(in the rows, 128 means zero)
Known rows, with every step that occurs
w/h: [129 139 121 127 134 118 126 127 124 122 146 132 140 115 130 130 129 121
 128 136 147 128 127 120 129 109 127 123 133 108 124 128 103 123 163 134
 125 128 140]
q/j/r: [127 135 143 127 139 128 138 128 127 123 125 118 129 129 121 142 129 126
 130 142 136 134 110 117 141 124 207 150 131 115 102 144 151 140 112 146
 117 127 136]
j/r/k: [106 128 136 123 124 124 135 112 128 122 134 128 124 159 108 134 132 134
 148 123 157 117  96 121 139 126 176 121 125 117 137 140 129 135 128 125
 130 129 120]
r/k/y: [ 93 147 109 135 117 161 115 134 129 132 141 136 129 179 118 116 134 132
 148 121 139 156 110 123 131 120 147 102 118 129 162 130 139 130 133 135
 138 117 107]
w/h/f: [154 143 116 118 132 137 117 131 131 123 148 131 144 105 141 130 132  89
 130 124 140 129 130 131 133 113 122 131 119 110  96 129  79 117 162 130
 134 128 122]
q/j/r/k: [113 132 137 122 127 129 129 126 129 127 128 123 131 159 109 136 135 132
 143 138 164 128  85 112 141 123 212 121 125 117 126 150 159 143 124 137
 127 121 127]
w/h/z: [115 150 117 116 126 128 130 126 130 125 153 131 137  77 140 136 129 136
 121 131 152 138 122 121 128 116 138 123 125  99  87 128 124 125 146 136
 118 133 144]
p/k/y: [ 98 153 124 139 120 153 113 133 129 136 143 132 130 157 129 123 132 134
 133 127 103 168 144 127 128 124 134 118 138  99 192 134 141 131 117 138
 113 128 121]
q/l: [116 132 133 116 130  95 132 113 126 134 126 121 125 122 126 133 125 130
 133 121 141 136 128 133 130 128 171 120 128 147 115 122 116 117 139 139
 130 128 128]
q/j: [134 132 131 127 129 131 122 140 128 131 125 123 134 126 127 129 131 126
 128 144 132 137 117 116 130 125 167 128 130 128 115 138 153 137 125 142
 125 119 136]
y/k/f/h/z: [101 141 113 118  99 162 108 128 136 117 135 134 146 105 143 127 129  93
 101 127 156 138 134 135 122 136 172 111 134  62  98 110 146 115 132 133
 131 133 119]
l/q/j/r/k/y: [101 182 132 128 123 156 114 125 128 140 139 121 129 203 108 135 139 125
 177 130 141 142  83 108 142 129 228 121 122 154 158 142 153 150 118 153
 123 114 119]
f/h/z: [125 140 120 121 103 132 118 128 132 138 130 132 133  79 143 135 128 129
 126 131 174 134 125 130 124 130 150 123 115  68  96 131 114 118 134 125
 122 134 136]
y/k/r: [111 147 114 130 131 143 138 134 130 136 138 130 137 156 111 128 128 105
 103 123 114 128 140 128 113 121 168 116 151 113 126 134 133 132 134 116
 132 123 112]
l/z/h: [142 121 132 121 118 116 112 130 129 136 136 133 135  80 128 134 131 111
 140 125 105 125  95 125 128 152 135 130 136 195 136 129 121 131 165 136
 126 131 145]
z/h/f/k: [163 114 106 125 119 122  95 135 132 156 151 132 147 115 152 123 128  80
 137 130 114 114  83 137 133 151 120 111 145 148  78 142 106 121 155 115
 142 126 113]
p/k: [116 132 136 128 118 123 124 122 129 134 135 129 131 134 126 128 133 135
 131 129 121 130 135 127 126 133 121 118 141  97 181 140 140 131 124 119
 114 133 129]
d/l/q/j: [142 162 143 117 121 131 121 129 119 142 156 116 135 152 114 142 134 117
 168 139 117 119 108 119 139 137 156 110 127 151 162 135  90 125 135 149
 122 127 140]
j/q/l/z/h/f: [146 129 144 100 126 118 111 138 124 147 129 128 134  65 139 128 124  87
 136 107 111 136  94 132 134 157 166 126 124 193  75 126  80 115 168 147
 131 128 103]
m/l/t: [150 119 148 125 114 144 150 142 127 126 137 114 122 157 131 126 125 100
 162 119 113 129 144 135 124 137 141 114 126 150 122 110  89 133 138 166
 112 135 132]
c/l/q: [150 156 137 124 127 103 128 128 125 139 115 122 122 169 131 140 129 118
 149 122 124 116 114 124 121 142 156 117 134 172 137 125 122 118 131 136
 120 125 131]
l/z/h/f/k/r: [159 136 102 116 109 140 102 139 134 164 163 135 146  76 138 133 133  51
 133 138  87 124  72 141 119 149 155 123 141 184  81 153  97 126 175 112
 153 126 120]
c/k: [111 127 131 122 119 133 149 129 129 127 118 127 129 129 133 131 121 135
 131 125 136 125  85 135 129 133 104 127 130 125 143 135 132 122 137 131
 133 128 130]
t/l/z/h: [ 99 121 145 117 145 101 114 114 127 140 136 127 123  72 135 138 130 118
 154 123  94 137 100 130 131 151 138 118 141 187 132 132 121 129 170 142
 118 136 145]
m/l/q/j/r: [153 165 158 121 130 132 137 131 124 134 137 109 122 149 124 154 132 108
 164 137 126 121 102 121 135 140 217 138 129 163 124 121 114 149 119 157
 110 131 142]
t/l/q: [ 93 156 148 120 149 113 123 104 125 143 130 119 115 142 133 140 131 129
 171 122 114 116 125 129 128 140 133 113 134 161 149 127 123 133 136 130
 113 132 131]
r/k: [112 125 123 123 116 124 121 125 129 131 133 134 131 157 114 123 134 134
 143 125 162 120 102 123 129 126 134 100 122 125 150 134 134 130 136 117
 138 120 117]
k/c/l/z: [137 131 123 106 122 120 124 132 124 136 115 131 110 120 141 136 131 138
 118 128  95 168 116 128 123 133 172 137 145 171 133 134  94 116 143 127
 126 123 144]
m/l/d: [147 124 137 119 105 139 137 139 123 120 133 115 124 166 131 142 128 103
  83 119 123 144 139 134 131 141 149  97 124 129 131 111  98 129 144 134
 135 134  97]
l/q/j/r/k/f: [109 162 136 112 123 153 119 113 131 112 134 121 136 188 115 144 141  89
 168 149 144 116  81 115 141 142 227 124 115 165 139 133 179 144 120 146
 140 118 124]
z/h: [143 113 123 130 135 109 119 131 129 132 135 132 136 125 132 132 126 116
 141 130 117 117 108 123 131 145 131 127 135 164 124 130 125 128 145 129
 129 127 134]
l/q/j/r: [136 163 150 122 132 129 131 118 128 136 128 112 131 151 119 146 133 124
 159 138 129 110 101 113 139 138 208 143 131 155 122 139 143 149 114 147
 113 126 140]
t/l/q/j/r/k: [ 78 160 157 113 146 114 126 100 126 143 131 113 119 172 115 147 138 137
 188 133 149 114  83 111 142 136 218 104 129 145 142 149 153 148 130 139
 112 124 130]
f/k: [127 124 117 132 113 126 111 129 124 149 143 129 132 127 138 120 127 128
 120 139 127 124 100 131 127 132 125 105 153 110 114 137 133 129 140 115
 131 127 122]
j/r/k/f: [ 95 129 130 118 126 150 131 110 130  99 132 131 128 165 115 136 134  92
 143 137 147 129  99 130 141 130 188 130 114 128 132 126 161 129 122 134
 148 129 111]
z/h/f: [164 115 116 120 132 129 110 134 136 133 137 132 141 114 140 131 128  82
 145 119 110 119 109 135 135 147 121 133 122 166  93 132 101 119 145 126
 139 127 116]
d/l/m: [130 140 138 118 118 123 131 103 120 130 155 124 125 132 122 137 132 110
 149 125 133 133 123 130 142 145 112  97 138 133 147 129  54 112 126 146
 132 138 126]
j/q/l: [109 133 148 116 140 115 133 134 116 136 119 123 124 122 133 125 119 137
 120 120 145 139 123 126 130 130 165 118 132 126 101 123 113 119 131 141
 121 127 107]

Rows
[112 131 118 121 106 155 128 128 129 112 116 134 136 128 145 135 124  79
 129 146 163 130  91 143 125 133 130 134 114  88 144 124 123 106 154 137
 147 131 125]	c/k/f/h
[108 142 156 106 121 121 127 133 118 143 122 124 122  78 127 124 123 132
 120 116 127 146 111 125 128 137 172 121 130 156 113 121 106 122 153 149
 120 130 114]	j/q/l/z
[109 123 112 119 131 139 122 125 128 136 131 132 128 171 134 122 128 152
 109 119 105 145 144 126 127 128 149 116 167 114 142 128 105 134 127 108
 123 122 116]	y/k/c
[154 159 144 121 119 132 127 131 124 137 142 119 121 150 126 142 131 110
 160 122 115 116 120 131 124 144 138 115 124 177 149 105  94 138 137 138
 119 131 131]	m/l/q
[110 143 151 110 129 113 133 111 117 139 121 121 120 124 137 127 123 128
 127 119 162 135 121 124 133 149 163 103 143 149  92 125 102 121 122 149
 124 125 104]	j/q/l/m
[ 87 138 143 118 145 112 128  90 127 135 128 121 113 123 141 135 133 125
 151 124 138 134 131 131 135 146 126 100 144 145 119 131 117 129 123 139
 121 130 124]	t/l/m
[130 130 117 126 115 149 108 126 129 110 127 134 138 125 141 132 131  75
 129 149 154 133 133 135 125 128 150 133 114  94 131 118 121 112 144 132
 143 129 125]	k/f/h
[119 161 144 116 122 126 124 116 129 136 132 118 132 180 105 143 139 128
 174 135 155 104  78 108 140 138 213 116 125 154 145 147 153 149 125 135
 122 120 131]	l/q/j/r/k
[135 151 116 105 123 117 114 133 125 150 118 125 122 217 132 138 139 142
 158 142 142 140  87 109 127 136 215  98 140 176 150 150 130 131 132 120
 128 101 138]	r/k/c/l/q/j
[123 141 104 132 122 138 124 134 125 154 151 131 132 137 129 130 128 103
 118 151 120 127 101 134 114 123 153 113 147 116 105 151 136 130 141 106
 144 125 119]	f/k/r
[165 148 104 107 118 126 101 127 127 164 134 125 122 180 163 133 132 107
 145 129 101 132  97 138 126 147 158 113 160 162  98 144  75 115 136 105
 136 117 113]	h/f/k/c/l/q
[ 87 123 140 116 137 119 134 111 125 128 122 113 119 159 136 139 127 127
  93 118 121 145 143 131 136 138 143  98 132 114 127 132 129 126 142 128
 128 136  99]	t/l/d
[129 147  99 135 110 170  92 143 132 152 154 131 137 139 150 112 129  92
 130 126 104 161 108 141 132 128 130 119 135 112  97 134 108 122 134 128
 144 123  93]	h/f/k/y
[130 128 138 107 119  84 115 114 127 141 133 125 133  76 128 139 127 109
 145 118 118 132  95 128 131 151 178 121 135 215 120 122 107 121 173 147
 129 131 146]	q/l/z/h
[119 126 122 109 137 113 135 130 124 132 114 124 114 194 127 144 134 149
 135 146 148 162  89 111 140 121 252 129 144 127 119 158 128 130 120 128
 128 113 134]	q/j/r/k/c/l
[ 99 160 149 119 150 118 119 117 126 148 127 113 124 140 133 140 134 129
 173 139 123 123 115 119 131 138 173 111 134 159 136 137 147 142 127 147
 111 123 140]	t/l/q/j
[144 151 120 111 134 112 126 123 123 141 117 126 110 188 144 142 130 142
 148 130 108 136 122 125 123 141 168 130 149 176 141 133  92 120 124 116
 122 121 137]	k/c/l/q
[106 143 116 123 126 146 165 133 130 134 128 131 127 140 123 141 122 111
 127 138 127 131  88 138 115 125 132 135 125 130 134 149 133 124 137 121
 145 126 127]	c/k/r
[105 129 122 126 126 157 119 128 132 106 128 130 142 154 129 119 130  91
 102 125 107 134 140 132 127 134 153 114 147 117 132 107 163 124 129 136
 136 126 109]	y/k/f
[121 119 126 112 125 114  88 119 131 163 152 129 133  62 154 129 132  82
 152 122  90 131  77 142 133 156 128 105 152 172  89 144  95 123 179 129
 132 133 121]	t/l/z/h/f/k
[149 112 106 113 114  96  99 135 121 160 136 135 122 119 158 133 128 130
 122 141  91 153  71 127 126 153 170 114 180 188 114 147  95 118 174 116
 131 121 146]	f/k/c/l/z/h
[ 96 141 115 109  97 166 134 127 136 114 124 134 135  87 156 139 124  94
 126 143 169 142  87 144 124 140 137 129 107  79 107 126 140 106 136 137
 142 135 131]	c/k/f/h/z
[147 118 143 128 122 112 151 141 127 129 110 115 123 175 134 123 122 107
 145 118 118 130 136 123 121 136 159 114 136 147 104 130 120 114 136 162
 114 128 134]	c/l/t
[171 104  91 113 128 108  98 140 127 159 137 134 129 152 169 130 126  98
 128 136  99 147  85 137 131 150 156 117 166 158  71 150  79 107 154 107
 142 119 118]	z/h/f/k/c/l
[158 129  90 124 126 138 108 140 133 161 158 136 146 123 139 133 129  55
 135 143 102 118  86 139 121 142 145 118 143 152  71 155 110 125 158 102
 153 121 106]	z/h/f/k/r
[174 119 112 100 127 118 110 138 132 144 122 135 123 108 156 140 131  92
 136 120  83 160  99 134 129 153 168 142 141 209  97 138  64 109 159 127
 138 123 132]	k/c/l/z/h/f
[146 132  93 138 119 155  85 146 132 156 157 135 144 136 154 117 127  79
 145 127  95 149  91 136 136 145 129 114 145 147  90 137 110 120 151 132
 142 122 100]	z/h/f/k/y
[158 113 100 103 109 137  84 129 132 161 156 138 134  89 161 128 134  97
 137 133  79 144  76 137 133 155 137 124 157 184  97 148  71 127 169 104
 143 124 126]	l/z/h/f/k/c
[112 127 147 109 122 122 138 131 116 130 115 114 126 161 135 132 118 128
  74 114 141 144 135 123 136 143 178  99 129 123 101 125 113 117 143 135
 130 130  76]	j/q/l/d
[122 118 101 119 121 133 110 124 123 153 144 133 122 150 153 124 128 147
 122 147 110 145 108 131 130 130 138 118 167 116 120 145 107 133 133  98
 133 121 128]	f/k/c
[157 129 107 102 104 127  99 137 128 157 132 131 120 110 165 125 133 107
 112 130  93 164  93 141 126 141 160 121 158 153  93 146  74 109 153 116
 139 122 120]	h/f/k/c/l/z
[134 164 157 117 129 124 132 117 119 135 152 109 128 156 106 154 132 117
 171 137 119 120 100 116 149 136 196 132 130 138 147 139  80 131 123 155
 114 137 140]	d/l/q/j/r
[114 128 111 121 103 151 101 124 130 113 132 140 139 156 127 125 138  80
 142 144 188 125 109 130 126 126 160 105 107  91 154 124 127 113 156 122
 151 120 114]	r/k/f/h
[135 158 141 119 120 124 125 116 120 138 158 121 130 155 113 142 131 120
 170 122 115 108 119 129 136 140 118 109 127 149 173 125  63 116 139 138
 125 137 131]	d/l/q
[129 110 125 118 124 124 144 138 126 136 113 119 122 218 142 117 122 132
 125 108 101 147 154 123 122 134 182 103 176 133 122 129  99 120 134 144
 111 123 125]	y/k/c/l/t
[115 154 128 104 130 137 122 110 128 140 137 122 123 203 120 144 140 147
 169 143 140 125  83 109 142 135 227 127 138 160 151 153 127 154 119 118
 125 112 137]	l/q/j/r/k/c
[121 152 128 106 130 107 132 108 124 138 122 125 107 219 124 148 133 146
 164 124 137 129  91 119 136 138 217 121 143 166 149 145  96 127 124 115
 125 121 128]	j/r/k/c/l/q
[117 127 134 109 113 104 135 111 125 124 121 112 129 164 127 141 125 118
  84 114 139 139 138 129 136 140 182  96 127 143 115 125 119 116 150 136
 140 133  98]	q/l/d
